Every row comes from one small tree of marks. Brackets hold a mark, then the marks that hang from it, in alphabetical order. Every link used is in the known rows. Which tree was each row made from?
Known rows
(fedat gebakip kidem kizuv): [ 0.860 -0.218 -0.415 -1.165  2.210 -2.145 -0.681  1.614 -0.677  1.020
  0.941  0.295 -1.332 -5.119  2.388 -0.104 -0.669  1.525 -0.811  1.881
 -2.347 -2.752]
(kizuv nalik): [-2.053 -0.539  0.027  0.000  0.377 -0.674  1.209 -0.948 -0.248  0.824
  0.542 -1.387 -1.279 -1.450 -0.568 -0.989  0.031  0.411  0.705  0.785
  2.313  0.641]
(fedat (kidem gebakip)): [ 0.449  0.355 -1.007 -1.082  0.589 -2.393  0.461 -0.889 -0.082  2.076
  0.543  0.418 -0.049 -0.689  1.519 -1.273  0.193 -0.706 -2.026 -0.212
 -1.281 -0.104]
(gebakip kizuv (sibod (nalik fedat))): [-2.110  3.381  2.507  1.149 -0.476 -0.161  0.886 -1.416 -3.270 -2.458
  0.628 -1.303  0.044  5.335  0.065 -0.431 -0.130  2.245  0.834  0.749
 -0.660 -2.677]
(fedat (gebakip (nalik kidem) sibod)): [-2.307  0.786 -0.019  1.106  0.403  1.218  0.224  0.519  0.605  0.157
  4.056  1.626  0.080  0.437  1.147 -0.375 -0.163  1.901  0.226  0.161
 -2.203 -5.564]
(fedat gebakip kizuv): [ 0.578 -0.301  0.241 -0.590  1.281 -0.061  0.264  0.881  0.333  0.433
  0.723 -0.716 -0.498 -4.294  1.079 -0.012 -0.181  0.889  0.560  0.846
 -2.217 -2.066]
(nalik (fedat kizuv) (kidem gebakip)): [ 1.613  1.119  1.528  0.173  1.416  1.625  3.999 -0.430  0.184  1.652
  2.660  0.161  1.358 -1.696  0.081 -0.153 -1.327  2.087  0.996 -1.098
 -0.517  1.308]
(sibod kizuv): [ 0.395 -0.520 -0.191 -0.084  1.841  0.002 -1.076  0.272  0.780 -0.124
 -0.347 -0.108  1.546  0.835  0.547 -0.813  0.064  0.927 -2.518 -0.314
  1.457  0.095]
(nalik (fedat gebakip kizuv) kidem): [ 1.366  1.146  0.810  0.641  2.535  0.934  2.048  2.624  0.177  0.940
  2.905  0.513  0.931 -3.512  0.222  1.063 -1.695  3.768  1.818  1.249
 -1.824 -1.845]
(gebakip (sibod kidem kizuv (nalik fedat))): [-1.444  1.878  2.215  0.068  0.880 -0.329 -0.565 -0.809 -0.804 -3.846
 -0.029 -1.216  1.696  4.738 -0.823 -1.746 -0.797  2.489 -0.984  3.243
  3.061 -2.220]
(kidem (gebakip kizuv)): [-0.682  1.401  0.895 -0.310 -0.896 -0.726  1.357 -2.028  0.057  1.394
 -0.494 -1.317  0.660  1.693  0.342 -1.108  0.125 -0.886 -0.454 -3.026
 -2.937 -0.663]
(gebakip (kizuv (nalik fedat)) (sibod kidem)): [-4.346  1.787  2.170  0.570 -1.246 -0.563  1.708 -1.468 -2.619 -1.454
 -0.062 -1.175 -0.429  2.178 -2.752 -1.606 -1.926  1.098  3.303  1.969
  1.098 -3.112]
(sibod (kizuv (nalik (kidem gebakip)))): [-1.908  0.159  0.129  0.131  3.162 -0.029  2.057 -1.870  1.635  2.875
  2.283 -1.346  1.630 -0.576  0.165 -2.106 -0.046  1.793 -2.143 -1.554
  3.179  1.657]
(fedat (gebakip sibod) (kizuv nalik)): [-3.594 -0.509  0.336 -0.307  1.794 -0.290  1.491 -1.320 -1.849  0.575
  1.940 -1.196 -1.594 -4.466  0.759 -1.279  0.400  0.516  1.925  2.405
  0.399 -3.066]
(sibod (kidem gebakip)): [-0.521  0.581  0.581 -1.557 -1.585 -0.817  1.105 -1.496  1.646  0.149
 -0.680 -1.224  0.925  0.050 -1.280 -1.636 -0.414 -1.302  0.117 -0.171
 -0.844 -0.315]
(sibod kidem): [-0.414  0.200  0.645 -0.839 -1.123 -0.548 -0.622 -0.025  0.706 -1.338
 -1.178 -0.357  0.337 -0.105 -1.403 -0.408 -1.177 -0.061  0.787  0.879
  0.392 -0.687]
(kizuv (nalik (fedat kidem))): [-0.811  0.042 -0.640  0.491  1.412 -2.618  1.349  0.914 -1.558  1.179
  1.363 -0.139 -1.528 -1.341 -0.281 -1.006 -1.213  1.920  0.291  2.999
  2.001 -0.261]
(sibod kidem (kizuv (nalik (fedat gebakip)))): [-1.401 -0.166  0.299 -0.049  1.986 -1.896  0.452  1.723  1.892 -0.078
  0.314 -2.333  1.403 -1.449 -1.869 -2.048 -1.820  2.581  0.106  3.849
  1.742 -2.820]
(kizuv (nalik (fedat gebakip) kidem)): [-1.543  0.967 -0.251  1.256  2.435 -0.143  2.558  2.047  0.468  1.789
  3.410 -0.808  0.276 -2.467 -0.950 -0.002 -1.121  3.788  1.936  2.195
  0.241 -1.583]
(gebakip fedat kizuv sibod): [-3.239  0.821  1.579  0.253 -0.349  0.528 -0.576 -1.464 -2.441 -0.215
 -1.348  0.724 -1.721  2.120 -0.314  0.418 -0.974 -1.092  0.491 -2.158
 -2.389 -2.700]
(gebakip kizuv (sibod kidem (nalik fedat))): [-2.738  3.502  3.394  0.169 -1.427 -0.469  0.381 -1.703 -2.400 -3.794
 -0.377 -1.506 -0.029  5.522 -1.260 -0.972 -0.934  2.189  1.623  1.576
 -0.440 -3.422]

Which tree is each row?
[ 0.037 -1.008  1.043 -1.245  0.247  0.230  1.895 -2.119  0.504  1.545
 -1.157 -0.853 -2.017 -2.954  0.558 -0.144 -0.513 -1.956 -0.524 -2.255
 -1.776  1.087]
(kidem (gebakip (fedat kizuv)))
[ 0.356 -1.686  0.513 -0.335  0.217 -1.218 -0.448  0.206 -0.045 -0.335
  0.045  1.083 -4.900 -2.516  1.846  0.016 -2.096  0.188 -1.963 -0.950
 -1.196 -1.602]
(gebakip (fedat kidem kizuv) nalik)
[-1.335  0.889  0.470  1.627  1.803  0.596  2.830  0.649 -0.409  1.138
  2.836 -0.324  0.077 -0.632 -1.551  0.055 -1.599  3.423  1.953  1.240
  2.795  0.788]
(kizuv (nalik fedat kidem))
[-2.235  0.602  0.320 -0.025  3.003  1.345  0.530 -1.848  0.141  2.170
  0.969  1.459  1.523  1.315  0.585 -0.582 -0.322 -0.061 -2.671 -2.512
  0.537 -0.583]
(nalik (kidem (gebakip fedat (sibod kizuv))))
[-1.463  0.817  1.056 -0.264 -0.746 -0.738  0.913 -1.870  0.268  1.900
 -1.734 -1.118 -1.340  1.105 -0.085 -0.197 -0.830 -1.612 -0.815 -4.035
 -3.747 -0.545]
(kidem (gebakip fedat kizuv))
[-0.643  2.404  1.229 -0.275  0.886  0.193  1.676 -2.434  0.903  0.653
  2.084 -1.578  0.496  1.966  1.143 -0.705  0.624  1.999 -1.408 -1.442
  0.139  1.251]
(sibod (nalik (kidem gebakip)))
[-1.558  1.071  0.475  0.813  0.789 -3.000  1.333  0.636 -2.353  0.789
  0.743 -0.641 -1.572  0.269 -0.184 -0.919 -1.796  2.510  0.350  0.870
  0.142 -1.476]
(gebakip (kizuv (nalik (fedat kidem))))
[ 0.380  0.992  1.493  1.765 -2.152 -0.187  1.229  0.714  0.325 -1.241
  0.982 -0.645 -0.747  3.814 -0.470 -0.636 -1.916  1.609  0.479 -1.305
 -2.328 -2.957]
(gebakip kizuv (nalik fedat))
[ 1.006  1.528 -0.309  0.178  3.726 -3.411 -1.467  2.544  0.105 -0.528
  1.123 -1.207  0.754  0.957  2.271 -0.909 -0.129  4.480 -3.950  3.658
 -0.426 -3.145]
(sibod kizuv (nalik (fedat gebakip kidem)))
[-3.110 -0.367 -0.396 -0.873  2.832 -2.201  0.620 -0.650 -2.986  1.068
  2.147  0.095 -2.349 -5.279  2.004 -1.520 -0.073  1.213  0.527  3.223
  0.131 -3.757]
(fedat (gebakip sibod) kidem (kizuv nalik))
[ 2.034  0.174  0.454 -0.106  1.704 -1.201  0.993  1.462 -1.740 -0.185
  1.033  0.914 -0.893 -2.408  0.984  0.045 -1.818  1.909  0.019  2.065
  0.055 -0.397]
(nalik (fedat kidem kizuv))
[-2.319  2.600  1.565  0.354 -0.952 -0.845  0.284  1.074 -1.338 -1.313
  0.042 -0.393  1.403  1.665 -1.527 -0.634 -1.666  1.370  2.777  2.091
 -3.706 -6.489]
(nalik (fedat (gebakip kizuv (sibod kidem))))
[-3.125  0.647  2.198 -0.903  1.391 -0.409 -2.228 -2.066 -0.529 -3.126
 -2.164 -1.114 -0.600  3.365 -0.286 -1.103 -0.701  0.590 -2.393  1.102
  2.375 -2.145]
(gebakip fedat (sibod kidem kizuv nalik))
[ 0.427  1.728  1.922 -0.670  0.596 -1.451  0.954 -1.359  1.946 -1.740
 -0.452 -2.895  2.156  3.772 -0.539 -2.465 -0.523  1.690 -2.619  1.498
  1.529 -0.101]
(sibod (kidem gebakip) kizuv (nalik fedat))
[-0.130  3.252  0.825  0.470  1.378 -3.437 -0.704  1.785 -1.473 -0.478
  0.746 -1.718 -0.802  1.408  1.733 -0.174 -0.797  4.069 -1.218  2.027
 -3.879 -4.279]
(sibod (nalik (fedat (gebakip kizuv) kidem)))
[-2.922  0.904  0.743 -0.122 -0.623 -1.442  2.395 -3.169 -0.101  2.002
  0.079 -2.710 -0.808  0.295 -0.262 -2.288  0.109 -0.395  0.127 -2.154
 -0.801 -0.110]
(kidem (gebakip (kizuv nalik)))
[-2.046 -0.140 -0.589 -0.386  1.177 -1.152 -1.293 -0.146 -2.824  0.517
 -0.554  2.472 -2.151 -0.343  1.060  0.423 -0.635 -0.912 -1.090  0.758
 -0.611 -2.242]
(gebakip (fedat kidem) sibod)
[-1.751  0.717 -1.399 -0.495  1.564 -2.078 -1.166  1.079 -1.984  0.955
  1.550  1.700 -0.138 -1.498  1.968 -0.367  0.402  0.588 -0.735  2.787
 -2.331 -4.957]
(fedat (gebakip sibod) kidem)
[-2.018 -0.436  0.045 -0.562  1.835 -0.079 -0.014 -2.198 -0.024  1.477
 -0.562  0.556  0.595  1.412  0.645 -1.214  0.462 -2.261 -2.900 -1.412
 -0.105 -1.013]
(kidem (gebakip fedat (sibod kizuv)))
[-0.990  1.346  1.774  1.516 -0.684  0.866  0.424 -0.202  0.802 -0.336
  2.142  0.288 -0.666  2.797  0.290 -0.076 -1.797  2.834 -0.392 -3.566
 -1.775 -2.276]
(gebakip kizuv (nalik kidem))
[ 0.739  2.000  1.559  1.258  3.441  0.664  0.343  0.856  0.378 -1.298
  2.171 -0.795  1.942  3.604  0.353 -0.157 -0.818  5.245 -2.278  0.573
  2.873  0.730]
(sibod kizuv (nalik fedat kidem))
[ 0.201 -0.132  0.750  0.532  0.922  1.054  0.806  1.112  2.074  0.135
  3.643  0.121 -0.964 -3.001  1.471 -0.094 -1.352  3.019  0.130 -0.758
 -2.218 -3.360]
(fedat (gebakip (nalik kidem)) kizuv)
[-0.167 -0.175  1.558  1.040 -0.887  1.366  2.271 -0.525 -1.279 -1.975
  2.563  0.971 -1.326  0.921  0.216 -0.917 -0.990  0.679  1.372  1.060
 -0.020 -3.029]
(gebakip (nalik (fedat kizuv)) sibod)
[-1.555  0.011  1.115 -0.431  1.799  0.759  3.940 -2.648  0.154  2.476
  2.823 -1.421 -0.728 -3.628  0.264 -1.306 -0.487  1.473  0.789 -1.535
  1.949  2.104]
(fedat (kizuv (nalik (kidem gebakip))))
[-0.768  0.878  1.743 -0.980  1.026 -0.944 -1.884 -1.000  1.305 -2.964
 -1.419 -2.622  0.871  2.918 -0.076 -1.733 -0.408  2.278 -2.672  1.255
  2.748 -0.485]
(sibod kidem kizuv nalik)
[ 1.525  0.286  0.493  0.113  1.443 -0.133  1.445  2.134  0.120  0.103
  1.268 -0.582 -0.038 -3.475  0.377  0.215 -0.851  1.565  1.578  2.326
 -2.267 -2.111]
(nalik (fedat gebakip kizuv))
[-3.137  1.831  2.146 -0.345 -1.687  0.056 -0.503 -1.657 -2.067 -2.101
 -1.182 -0.017  0.411  2.756 -1.293 -1.022 -1.283 -0.233  1.600 -0.282
 -1.047 -3.612]
(gebakip kizuv (sibod kidem))
[-3.076  1.003  1.280 -0.091  0.474  0.267 -0.520 -2.278 -2.080 -1.715
 -0.752 -0.497 -2.314  2.461  0.620  0.095  0.619 -0.228 -0.731  0.423
  0.403 -1.245]
(gebakip fedat (sibod nalik))
[-1.610  1.196  0.244 -0.049  2.854  1.357  0.943 -1.847 -0.082  1.597
  2.501  1.210  3.326  1.960  1.089 -1.370  0.518  0.695 -2.249 -1.381
  1.277 -0.702]
(nalik (kidem (gebakip (sibod kizuv))))
